What can hang from each mark:
z_186: z_270
z_580: z_420
z_363: z_270
z_270: z_93 z_302 z_363 z_977
z_977: z_416 z_420
z_416: z_302
z_420: z_93 z_977

Each row was made from one small tree. The marks that hang from a mark follow it in brackets, in the order of their numbers. Every link used is in the known rows. Write each row's tree.
Known rows:
z_270{z_363 z_977{z_420}}: [  0   3  -2 -12   8 -12  16 -10  -6  -1  -2   8  -2  -8  -2   6  -2   7
  20   0   3  -8  -6 -16  15 -18  -6  18   3 -12  -3   5   2   7   3  -2
  -3  -6  -1  -7  28   5  11  -8   4 -12  -6   4  24  -6   1  -4]
z_580{z_420{z_93}}: [ -5   7 -10   9 -14  -4  17  -5   6 -14  -1   6  -3 -16   4   6 -11  -1
  34  -2   2  -7 -12  -1 -24  13  -2 -15  20 -14  -2 -10  -3   2  -1   3
 -12  -1  15  -5  39   2   9  14  -2  -9 -24  -4  39 -24   4   1]
z_270{z_93 z_302 z_977}: [  2  13  -2  -2  15 -11   2  -9  -3 -10   4   2  -5  -5   0   5   8 -19
  16  -3   1 -13  -5  -4   3 -29 -13   3   7 -10  -2   5   3  15   5  -8
  -4  -9  -5  -8  25   7   7  -6  -6 -10  -8   7  28  -2  -2  -4]
z_420{z_977{z_416{z_302}}}: [ -2   1  -2   3  -3   0   0 -12  11  -9   4  13   6  10  -1   1  -9   1
   6 -11   0 -12  -8  -2 -12  -3  15  22  28 -10  -9  -3  -5   7  -2   7
 -11   2  17  -2  31  -4  12   1 -15 -11  -7   3  27 -10   2 -11]
z_977{z_416{z_302} z_420{z_93}}: [ -1  -1  -3   3 -16  -6  13 -10  -9   1  -5  25   3   3  -2   4 -17   6
  16  -7   3 -15  -4  -8 -15  -2  20  15  27 -11  -8  -1  -5   3  -2  12
  -7  -3  16   2  32   8   8   1  -9 -10   0  -2  33 -14   1  -1]
z_580{z_420{z_93 z_977{z_416}}}: [ -6   2  -8  19 -14   1  14  -6  12  -5   1   7   6  -9   1   4 -12  -7
  26  -5   2  -9 -13  -2 -30  26   9 -10  10 -13  -5 -13  -6   0  -4  10
 -18   5  25  -3  37   6  11  11  -4  -9 -21  -3  35 -25   8  -2]
z_270{z_93 z_977}: [ -5   9  -4   0  10 -13   4 -15   0 -15  -1   4  -4   3   0   6   4  -8
  16  -4  -2 -11  -6  -8  -5 -22 -12  10   8 -12  -4   5   0  15   1  -7
  -6  -8  -4  -7  28   4   8  -4 -13 -10 -10   3  25  -6  -7  -4]
z_270{z_93 z_363 z_977}: [ -5  17  -3   2  17 -12   3 -13  -3 -12   8  -3  -2  -2   0   7   7  -1
  14  -4  -1  -9  -7 -11  20 -19 -13  16  11 -12  -5   5   4  14   1 -11
  -4  -9  -6  -9  27  10  13  -3 -11 -10  -8   4  17  -3  -2 -13]
z_186{z_270}: [ -2  16  -6 -11   0  -8  23 -12  -1 -20   2   8   6   1   3   5 -15   0
  19  -3  -1  -6  -9  -2  -1 -16  -4   8  35 -14  -5  -2   3   5   1   2
  -6   1   0 -10  35  -8  10  -4  -4 -12 -19  -1  24 -12   0  -5]
z_270{z_93 z_302 z_363 z_977{z_416}}: [  4  18   2  10  22  -8  -1  -7  -5  -6  12   0   5  -8   1   9   8 -14
  10  -7   6  -9  -2 -13  26 -18  -6   5  13  -9  -7   7   6  16   4  -8
  -4  -9  -6  -5  19  16  11  -7  -3 -11   5   9  19   3   5 -11]
z_270{z_93 z_302 z_363 z_977{z_420}}: [  0  11  -1  -8  18 -15  10  -8 -14   3   8   2   0  -8  -4   8   8  -8
  14   0   3 -13  -5 -10  27 -22 -13   0  -3 -10  -2   9   5  10   4  -6
  -1  -9  -6  -5  22  17  10 -10   2 -11   1   8  21   3   0  -6]
z_977{z_416}: [  4   1  -4   7  -2  -7  11 -12   7 -15   4  14   5   3   1   2 -12  -8
  12  -8   0 -10  -5  -6 -15  -7   5  11  28 -11  -8   0   0   7  -1   3
  -9  -2   6  -3  30  -8  11  -3  -6 -12  -8   1  30 -12   1  -5]
z_186{z_270{z_93 z_977}}: [ -6  23  -4  -7  11 -12  13 -16  -9 -15  -1   3   4   3   0   9  -7  -7
  16  -3  -1 -10  -7  -7   6 -25 -11  11  20 -13  -4   2   5  13   2  -4
  -3  -4  -7 -11  30   5   7  -9 -10 -10 -13   1  16  -3  -6  -4]
z_186{z_270{z_93 z_302 z_363}}: [ -1  31  -3  -5  18  -8  18  -8 -12 -12  21  -6  11  -4   2  11   0  -8
  12  -2   1  -6  -9   1  34 -17 -12  -3  26 -12  -7   3   8   9   3  -5
   1  -3  -8 -12  26   9  14  -6  -6 -12 -11   2  13  -1   3 -17]
z_416{z_302}: [  0   4  -5  -8  -5  -5   2 -11   4 -17   1  12  -2   6   2   2 -10   8
  13  -8  -2 -10  -6  -2  -9 -15   6  22  37 -11  -6   0  -2   9   0   0
  -6  -5   6  -5  32  -9  10   4 -11 -11 -10   1  30 -11  -2 -10]
z_363{z_270{z_302}}: [  8  21  -3   0   4  -9  10  -3   8 -11  11  -4  -1  -6   2   2   1  -8
  21  -2   3  -6  -6   0   8 -11  -5  -6  14 -11  -5   0  10   9   2  -4
   1  -6  -2  -8  25   7  10   4   1 -10 -14   6  25   2   0 -10]
z_270{z_302 z_363}: [  7  15  -3  -3  11  -4  11  -3   2 -12  16  -1   1 -11   2   6   3  -4
  18  -2   4  -5  -7  -3  19 -11  -6  -3  21 -11  -4   1   5   7   4  -6
  -3  -6  -1  -9  27   0  14   2   3 -12  -9   4  29  -6   8 -12]
z_420{z_977}: [ -3  -1  -7  -2  -1  -5  15 -12  12 -10   5   5  -1   5  -1   0  -2  -3
  16  -3  -3 -11 -12   2 -15  -4   1   7   9 -12  -4  -5  -3   4  -2   2
 -11   2  12  -7  33  -4  13   0 -12  -9 -20   0  30 -17  -1  -7]
z_186{z_270{z_93 z_363}}: [ -7  27  -5  -3  13 -10  18 -15 -10 -17  16  -4  11   3   2   9  -6   3
   9  -3  -3  -5 -10  -2  24 -12 -10   8  26 -13  -7   1   5   7  -1  -5
  -2  -2  -6 -12  30   7  15  -5 -12 -11 -12   0  10  -5  -2 -17]
z_420{z_93 z_977{z_416{z_302}}}: [ -6   1  -4  12 -11   1   3  -8   6  -2   1  13   2   4   0   0 -11   1
  17 -10   2 -12  -9  -4 -17   5  19  15  22 -10  -8  -9  -5   4  -2   8
 -14  -1  22  -2  33  11  11   7 -18  -8 -10  -2  34 -14   5  -9]
z_270{z_363 z_977{z_416}}: [  3   9   0   8  12  -7   4  -7   3 -11   3   7   2  -8   2   4  -5   1
  16  -8   5  -6  -4 -20  16 -15   1  17  21 -11  -7   2   4  13   2  -5
  -7  -7   0  -6  27   2  13  -4   1 -12  -2   5  21  -4   7 -10]

Which tree is each row?
[  5  24   3  13  13 -12  -2  -7   2  -5   8  -2   3  -4  -1   6   7 -18
  14  -6   5  -9  -2  -9   8 -18  -5   2   6  -9  -8   6  11  18   3  -5
   0  -9  -8  -3  18  21   8  -4  -3 -10   3  11  15  13  -3 -10]
z_363{z_270{z_93 z_302 z_977{z_416}}}
[  2   7  -3  -8  -2 -11  19  -3  -9   5  -8  14 -10 -15  -4   5  -6 -11
  34   3   7 -14  -6 -11  -4 -18   0 -10  -2 -12   0  -1   3   2   7   2
  -6  -8   6  -3  28  14   3  -3   6 -10  -8   2  39  -8   5   8]
z_270{z_302 z_977{z_420{z_93}}}
[ -2  23   2  13   6 -10 -11 -12   1  -9   1   2   5   7   0   4  -1   0
   9 -12   2 -12  -2 -11   8 -17   2  27  25  -9 -10   6   7  19   0  -3
   0  -9  -3  -3  23  18   9  -1 -14 -10   4   7  10  11  -7 -15]
z_363{z_270{z_93 z_977{z_416{z_302}}}}
[  3  19   0 -19  15 -10  24  -4 -15  -1   2   5   4 -15  -1   7  -6   0
  23   1   8  -7  -6 -13  36 -25  -8   1  16 -11  -2   4   8   4   6  -1
   1  -3  -8 -10  24   8   8 -12  15 -13  -8   5  19   1   6  -5]
z_186{z_270{z_302 z_363 z_977{z_420}}}
[  5  11   1   9  15  -9   0 -10  -3  -7   3   8   3  -3  -1   7   2 -23
  10  -7   4 -14  -2  -8   2 -22  -6   4  14  -9  -6   6   4  16   4  -4
  -6  -8  -4  -3  22   8   6  -8  -6 -11  -1   7  27   1  -1  -2]
z_270{z_93 z_302 z_977{z_416}}
[  9  17   3   8  10  -9   1  -2   8  -6   4   1   2 -10   1   3  -2 -11
  21  -7   9  -6  -2 -13   9 -18   1   4  13  -9  -7   2  12  14   4  -4
  -1  -8  -4  -4  20  12   7  -2   6 -12  -2  10  22   9   4  -4]
z_363{z_270{z_302 z_977{z_416}}}
[ -3   3  -4   7 -10   3  -1  -8  13 -10   3   9   9   1   1   1 -11   3
  14 -11   1 -13 -10   1 -19  16  12  13  32 -10  -7  -6  -8   6  -3  11
 -13   6  19  -2  34  -8  11   9  -6 -11 -12   2  29 -15   4 -10]
z_580{z_420{z_977{z_416{z_302}}}}
[  1  21   0   0  24 -11   0  -6  -5  -8  13  -5  -2 -10   2   8  13 -10
  14  -3   3  -8  -6  -8  27 -22 -15   2   7 -10  -4   6   7  15   5 -11
  -3 -11  -7  -9  22  12  11  -3  -4  -9  -2   7  21   1   3 -11]
z_270{z_93 z_302 z_363 z_977}
[  8  13   1 -10   5 -14  14  -4  -1   3  -2   3  -4  -9  -4   3   1  -5
  27   1   6 -10  -4  -9   9 -22  -5  -3  -2 -10  -1   5   9  10   4   0
   2  -7  -5  -5  22  14   5  -5  10 -11  -9  10  23   6  -2   0]
z_363{z_270{z_302 z_977{z_420}}}
[ 10  11   3   0   5 -13  12  -4  -1   5  -3   9   2  -8  -4   3  -3 -11
  20  -3   9 -10  -2 -13   9 -18   3   1   5  -8  -6   6   9   9   4   1
   0  -6  -2  -1  21  15   5  -9  11 -13   0  10  21   8   0   1]
z_363{z_270{z_302 z_977{z_416 z_420}}}
[ -4   0  -6  15  -7  -3  15  -9   9  -2   3  11   1   1  -1   2  -9  -9
  20  -5   1 -11 -11  -4 -21   9  13   1   9 -12  -7 -10  -3   0  -2   7
 -15   1  20  -3  33  10  12   4 -16  -8 -15  -2  34 -19   5  -5]
z_420{z_93 z_977{z_416}}
[  3   6   1   2   1  -6  -7  -9   5 -13  -7  17   0   1   2   1 -12   2
  14 -12   4 -13  -1 -15  -5 -21  11  35  34  -8  -8   3  -1  16   2   1
  -7  -6   4  -3  29  -3   7   0  -5 -12   0   4  28  -2   2  -5]
z_270{z_977{z_416{z_302}}}
[  3  -6  -2  -5 -10  -6  11 -13  -4  -4  -3  25   8   9  -5   2 -17   7
   6  -9   1 -14  -2  -6 -10 -11  16  26  34 -10  -8   4  -5   5  -2  10
  -6  -1  10   2  30  -5   8  -6  -5 -12   2   4  28  -9  -3  -3]
z_977{z_416{z_302} z_420}
[ -2   0  -6  10  -6  -1  10 -10  15  -9   4   7  10  -2   1   3  -9  -9
  14  -7   1 -10 -12   1 -25  18   5   1  18 -12  -6  -7  -6   4  -3  10
 -16   7  17  -3  35  -7  12   4  -1 -11 -18   1  31 -20   4  -4]
z_580{z_420{z_977{z_416}}}
[  2  11  -1  -6   7 -11  18   0 -12   8   1   7  -7 -22  -2   6   0  -4
  33   2   9 -11  -6 -15  19 -13  -3  -7  -5 -11  -1   0   6   5   5  -2
  -4  -9   4  -6  25  22   8   0   8 -10  -7   2  33  -7   8  -1]
z_270{z_302 z_363 z_977{z_420{z_93}}}
[  5  13   1  -5  18  -8   4  -2   1 -10   8  -1  -5 -17   3   5   6  -5
  21  -3   7  -5  -6 -13  24 -23  -8   5  14 -10  -3   2   7  12   7 -10
  -3  -9  -4  -9  24   4  11   0   6 -12  -7   7  28  -1  10  -9]
z_270{z_302 z_363 z_977}
[ -3  -1   0   0  -9  -8   6  -8  -9   4 -12  26  -2  -3  -3   3 -16   6
  23  -7   7 -15  -2 -17  -9 -14  16  22  17 -10  -6   0  -2   6   2   8
  -7  -7  13   1  31  12   4  -1  -3 -11   1   1  33  -7   1   3]
z_270{z_977{z_416{z_302} z_420{z_93}}}
[  4  16   1  11   3 -11   4  -8  10  -8  -2   4   1  -3   0   2  -4  -1
  20  -8   6  -7  -4 -16   0 -13   1  16  15 -10  -7   1   9  14   0  -3
  -4  -6  -2  -5  25   8   9  -1   0 -12  -7   7  17   4   0  -8]
z_363{z_270{z_977{z_416}}}
[ -8  21  -2 -13  14 -15  23 -14 -20  -2   3   3   7  -1  -3   9  -5   5
  12   0   1 -10  -7 -12  28 -21 -10  12  11 -13  -4   7   6   8   1  -1
  -1  -4  -9 -10  27  14  11 -14  -3 -11  -7   2   8   0  -4 -10]
z_186{z_270{z_93 z_363 z_977{z_420}}}
[  3  26  -3   5  10 -10   7  -9   1  -9  17  -8   2   2   0   5   8 -15
  14  -1  -1  -9  -7   4  11 -11 -10  -8  14 -12  -5   5  11  12   0  -6
   0  -7  -6  -6  22  16  10   1 -10  -9  -8   7  17   4  -5 -12]
z_363{z_270{z_93 z_302}}
[  8   4   3  -2  13  -9  11  -4  -8   4   3  12   3 -12  -4   8  -2  -6
  15  -3   9  -9  -2 -17  22 -19   2   4   8  -9  -6   7   5   7   5   1
  -3  -6  -1  -2  22   9   9 -11  11 -13   4   9  25   0   7  -2]
z_270{z_302 z_363 z_977{z_416 z_420}}
[ -5   9  -3  -6  13 -16  11 -14 -12   1   5   3  -1  -1  -4  10   4   2
  12  -1  -1 -11  -7 -11  15 -16 -12  11   0 -12  -3   8   2   8   1  -6
  -2  -8  -4  -6  27  13  12 -11  -6 -10  -3   5  17  -3  -5  -7]
z_270{z_93 z_363 z_977{z_420}}
[  3  24  -3 -12  12  -6  21  -4  -7 -15  15  -2   8 -11   4   7  -8  -1
  19  -2   5  -3  -8  -4  33 -15  -6   0  31 -11  -5  -1   9   5   4  -3
  -1  -1  -4 -13  28   1  12  -1   5 -12 -15   2  20  -5   9 -15]
z_186{z_270{z_302 z_363}}
[  0  18  -1 -18  13 -14  21 -12 -18   0  -2   9   5  -3  -4  10  -5 -14
  16   2   3 -15  -5  -5  14 -28 -13  -1  11 -11  -2   7   5   8   5   0
   0  -4  -8  -8  25  10   3 -16   3 -11  -8   5  20   0  -5   1]
z_186{z_270{z_93 z_302 z_977{z_420}}}
[  1  13  -1  -2   6 -10  15 -10  -2 -13  -6  13   9  -3   2   7 -19  -4
  17  -8   5  -8  -4 -15  -1 -22   1  17  30 -11  -7   0   4  11   3   2
  -7  -2  -1  -7  30  -2   7  -9   2 -15  -9   2  21  -5   2  -1]
z_186{z_270{z_977{z_416}}}
[ -1  22   2  -6   9  -4   3  -7  -7 -13   2   8   9  -4   4   5 -17  15
  13 -12   8  -5  -3 -20  31 -20   8  31  47 -10 -10   2   5  13   3  -1
  -3  -4   0  -9  28   3  12  -3   1 -14  -2   3  12   2   7 -15]
z_186{z_270{z_363 z_977{z_416{z_302}}}}
